Each row was made from one walk, in order. Every step used is in the known rows, and no mark comes twice. Write each row's walk.
In the rows, zero is written as 100.
Known rows:
nevik > voza: [99, 93, 89, 103, 112, 118, 101, 114, 117, 102, 90, 106, 99, 84, 90, 92, 92, 101, 109, 94, 115, 93, 104, 109]
ruguvo > dipo > tupav: [56, 77, 128, 104, 74, 102, 111, 103, 107, 94, 106, 95, 94, 86, 89, 91, 92, 121, 92, 81, 83, 105, 95, 97]
tupav > dipo > voza: [86, 92, 102, 71, 81, 133, 102, 123, 97, 84, 108, 100, 100, 94, 86, 88, 113, 87, 92, 88, 113, 102, 86, 117]
nevik > voza > dipo > tupav > minez: [72, 75, 96, 111, 81, 110, 138, 98, 120, 103, 132, 131, 111, 60, 64, 76, 77, 130, 120, 95, 98, 72, 100, 117]
ruguvo > minez > tupav: [91, 101, 103, 104, 87, 72, 100, 100, 118, 104, 94, 105, 120, 73, 115, 82, 86, 93, 87, 94, 86, 75, 100, 103]
tupav > minez > voza > nevik: [97, 77, 93, 108, 86, 87, 141, 62, 101, 114, 111, 126, 118, 87, 74, 109, 71, 96, 106, 118, 107, 76, 100, 85]
voza > minez > ruguvo > dipo > tupav > nevik: [68, 60, 144, 100, 94, 89, 122, 67, 106, 79, 130, 66, 101, 83, 68, 91, 76, 77, 72, 93, 61, 86, 91, 94]
minez > ruguvo > dipo > voza > nevik: [67, 55, 96, 100, 96, 97, 134, 92, 109, 97, 95, 86, 118, 77, 72, 102, 61, 69, 103, 101, 88, 107, 86, 77]
ruguvo > minez: [97, 96, 104, 100, 90, 95, 110, 105, 116, 103, 102, 98, 115, 81, 112, 93, 96, 96, 94, 82, 84, 88, 106, 100]
minez > tupav: [95, 105, 100, 103, 98, 79, 90, 95, 102, 99, 92, 107, 107, 91, 102, 90, 93, 96, 93, 112, 102, 87, 95, 103]
punes > voza > nevik: [87, 93, 90, 113, 102, 122, 122, 90, 92, 110, 100, 94, 117, 83, 105, 102, 85, 82, 115, 95, 99, 114, 112, 73]
dipo > tupav > nevik: [84, 101, 133, 104, 91, 98, 112, 100, 98, 87, 132, 86, 89, 99, 89, 90, 113, 96, 90, 88, 94, 89, 101, 115]
minez > voza > dipo > tupav > nevik: [80, 56, 128, 104, 72, 84, 141, 64, 97, 83, 156, 92, 94, 94, 65, 92, 73, 85, 77, 90, 93, 58, 94, 105]
ruguvo > minez > tupav > nevik > voza: [87, 101, 103, 108, 110, 98, 98, 107, 119, 95, 102, 110, 115, 65, 100, 77, 92, 75, 86, 86, 98, 60, 106, 116]
nevik > voza > minez > tupav > dipo: [89, 90, 109, 82, 93, 121, 99, 92, 111, 96, 96, 110, 115, 72, 74, 79, 85, 79, 81, 96, 110, 74, 93, 117]
minez > tupav > dipo > voza: [81, 94, 103, 77, 77, 113, 93, 116, 97, 84, 102, 106, 108, 85, 88, 78, 105, 83, 85, 99, 114, 88, 79, 120]
dipo > tupav: [88, 93, 122, 106, 79, 90, 114, 107, 114, 99, 113, 89, 95, 90, 94, 87, 99, 116, 102, 92, 97, 97, 99, 110]
tupav > minez > voza: [104, 81, 91, 100, 90, 93, 110, 74, 101, 103, 111, 122, 110, 90, 86, 102, 85, 111, 95, 120, 102, 73, 93, 98]
punes > voza > minez: [107, 84, 93, 97, 109, 125, 98, 88, 89, 88, 113, 81, 118, 81, 104, 93, 88, 83, 89, 94, 79, 99, 107, 76]
punes > voza > minez > ruguvo > dipo: [80, 56, 99, 100, 112, 118, 99, 69, 101, 91, 100, 73, 118, 69, 96, 96, 60, 77, 83, 101, 60, 106, 94, 62]
tupav > minez > ruguvo > dipo > voza > nevik: [63, 59, 85, 102, 93, 100, 136, 85, 107, 102, 103, 112, 128, 68, 66, 100, 66, 89, 111, 114, 83, 99, 86, 80]
voza > punes: [101, 108, 94, 97, 106, 95, 100, 113, 101, 117, 98, 95, 95, 94, 94, 96, 102, 100, 109, 88, 105, 93, 89, 82]
punes > voza: [96, 96, 86, 104, 109, 127, 90, 104, 93, 98, 102, 92, 107, 84, 115, 95, 98, 97, 103, 95, 94, 110, 105, 85]
tupav > dipo: [83, 104, 115, 85, 85, 127, 100, 99, 96, 103, 102, 106, 95, 104, 93, 96, 111, 95, 94, 91, 110, 105, 92, 114]
minez > ruguvo > dipo > tupav > nevik: [57, 73, 138, 107, 93, 92, 115, 82, 110, 90, 120, 77, 89, 88, 80, 91, 83, 89, 85, 95, 75, 97, 86, 102]
voza > minez > ruguvo: [117, 77, 103, 96, 108, 81, 112, 70, 114, 97, 107, 74, 112, 87, 84, 98, 71, 76, 92, 114, 81, 88, 94, 91]
voza > dipo: [88, 82, 96, 103, 90, 96, 122, 84, 94, 96, 119, 109, 106, 95, 84, 98, 81, 96, 100, 98, 91, 90, 98, 95]
minez > ruguvo > dipo > voza > punes: [75, 67, 89, 88, 106, 97, 105, 117, 110, 102, 94, 78, 101, 74, 77, 91, 75, 84, 102, 89, 87, 97, 71, 74]
dipo > voza > nevik: [93, 84, 90, 97, 91, 101, 134, 110, 98, 93, 106, 94, 116, 89, 82, 100, 89, 77, 109, 95, 107, 99, 103, 91]

Write each row's walk:
[83, 81, 95, 104, 114, 122, 120, 91, 94, 85, 129, 114, 98, 88, 69, 93, 85, 78, 97, 88, 106, 75, 105, 109]
tupav > nevik > voza > dipo
[57, 65, 127, 110, 105, 110, 115, 94, 125, 93, 110, 83, 90, 71, 69, 84, 76, 90, 94, 88, 91, 89, 90, 110]
minez > ruguvo > dipo > tupav > nevik > voza
[73, 53, 133, 101, 82, 82, 124, 70, 121, 92, 113, 69, 109, 73, 73, 90, 62, 97, 83, 94, 63, 94, 88, 88]
voza > minez > ruguvo > dipo > tupav
[101, 93, 88, 105, 107, 88, 108, 78, 116, 113, 103, 112, 111, 84, 90, 97, 86, 107, 113, 131, 90, 93, 89, 104]
tupav > minez > ruguvo
[84, 102, 118, 104, 108, 110, 115, 125, 116, 108, 121, 90, 85, 78, 72, 78, 106, 98, 110, 70, 114, 76, 96, 105]
dipo > tupav > nevik > voza > punes
[53, 53, 121, 114, 60, 90, 152, 64, 108, 110, 117, 122, 115, 74, 62, 102, 62, 116, 97, 100, 90, 81, 94, 82]
ruguvo > dipo > tupav > minez > voza > nevik
[107, 93, 106, 97, 96, 75, 97, 78, 100, 89, 104, 96, 119, 86, 91, 90, 83, 85, 79, 112, 85, 76, 98, 93]
voza > minez > tupav
[106, 86, 94, 99, 108, 93, 99, 92, 114, 93, 94, 103, 118, 69, 81, 82, 74, 84, 89, 105, 102, 70, 102, 102]
nevik > voza > minez > tupav
[72, 69, 95, 88, 92, 118, 99, 121, 92, 78, 100, 98, 105, 86, 88, 96, 94, 97, 88, 87, 88, 105, 91, 91]
ruguvo > dipo > voza
[83, 93, 123, 108, 103, 115, 114, 114, 115, 90, 122, 94, 87, 83, 79, 82, 104, 97, 101, 82, 109, 82, 106, 123]
dipo > tupav > nevik > voza
[79, 110, 115, 87, 79, 104, 91, 94, 99, 103, 95, 114, 101, 94, 94, 85, 103, 89, 87, 104, 112, 91, 85, 118]
minez > tupav > dipo
[84, 78, 82, 106, 98, 125, 111, 89, 88, 95, 120, 101, 112, 82, 100, 92, 78, 92, 102, 93, 87, 100, 102, 81]
punes > voza > dipo
[52, 86, 123, 102, 103, 121, 112, 123, 108, 103, 113, 93, 85, 74, 67, 83, 98, 102, 99, 60, 98, 83, 90, 92]
ruguvo > dipo > tupav > nevik > voza > punes
[103, 100, 118, 96, 106, 80, 96, 72, 84, 77, 123, 93, 113, 96, 87, 93, 95, 65, 68, 109, 84, 68, 99, 97]
voza > minez > tupav > nevik
[51, 84, 139, 104, 84, 108, 110, 97, 93, 82, 125, 93, 89, 95, 84, 94, 105, 101, 81, 78, 79, 98, 97, 102]
ruguvo > dipo > tupav > nevik
[73, 65, 92, 116, 86, 103, 132, 72, 116, 105, 137, 102, 120, 56, 84, 76, 65, 114, 119, 113, 74, 90, 91, 95]
punes > voza > dipo > tupav > minez > ruguvo
[69, 51, 120, 105, 91, 110, 114, 75, 115, 90, 114, 60, 115, 59, 88, 85, 60, 91, 86, 91, 57, 103, 93, 74]
punes > voza > minez > ruguvo > dipo > tupav
[93, 61, 87, 102, 79, 90, 130, 57, 97, 100, 131, 132, 115, 86, 72, 100, 65, 106, 95, 116, 94, 63, 91, 95]
tupav > minez > voza > dipo
[78, 62, 101, 85, 87, 92, 96, 99, 91, 65, 104, 93, 125, 72, 81, 86, 75, 81, 66, 98, 74, 80, 88, 85]
ruguvo > dipo > voza > minez > tupav
[76, 75, 118, 107, 69, 88, 135, 91, 107, 94, 132, 98, 101, 85, 79, 85, 81, 111, 102, 89, 89, 88, 98, 105]
voza > dipo > tupav
[103, 67, 107, 68, 90, 114, 115, 90, 111, 83, 116, 73, 111, 82, 70, 86, 84, 63, 82, 102, 93, 90, 79, 109]
tupav > dipo > voza > minez > ruguvo
[109, 84, 96, 95, 97, 85, 109, 92, 105, 117, 103, 91, 95, 94, 86, 100, 80, 92, 95, 92, 111, 72, 85, 76]
minez > voza > punes
[81, 47, 120, 104, 52, 70, 152, 76, 127, 97, 138, 92, 112, 65, 83, 82, 56, 99, 82, 76, 80, 52, 98, 102]
ruguvo > minez > voza > dipo > tupav
[113, 72, 93, 99, 117, 109, 102, 74, 107, 96, 108, 68, 119, 73, 99, 93, 70, 72, 93, 110, 75, 99, 99, 76]
punes > voza > minez > ruguvo
[78, 86, 95, 107, 110, 100, 109, 87, 96, 86, 121, 118, 107, 79, 73, 84, 79, 75, 91, 101, 107, 62, 98, 112]
minez > tupav > nevik > voza > dipo
[78, 69, 104, 111, 77, 77, 143, 68, 123, 107, 135, 109, 112, 70, 68, 81, 66, 118, 115, 115, 80, 80, 86, 110]
voza > dipo > tupav > minez > ruguvo
[100, 72, 103, 108, 87, 84, 138, 67, 102, 111, 103, 99, 109, 96, 80, 111, 67, 77, 96, 104, 113, 83, 100, 81]
minez > voza > nevik
[76, 69, 105, 109, 82, 106, 137, 104, 123, 98, 121, 104, 101, 70, 68, 79, 72, 111, 112, 81, 105, 79, 102, 113]
nevik > voza > dipo > tupav
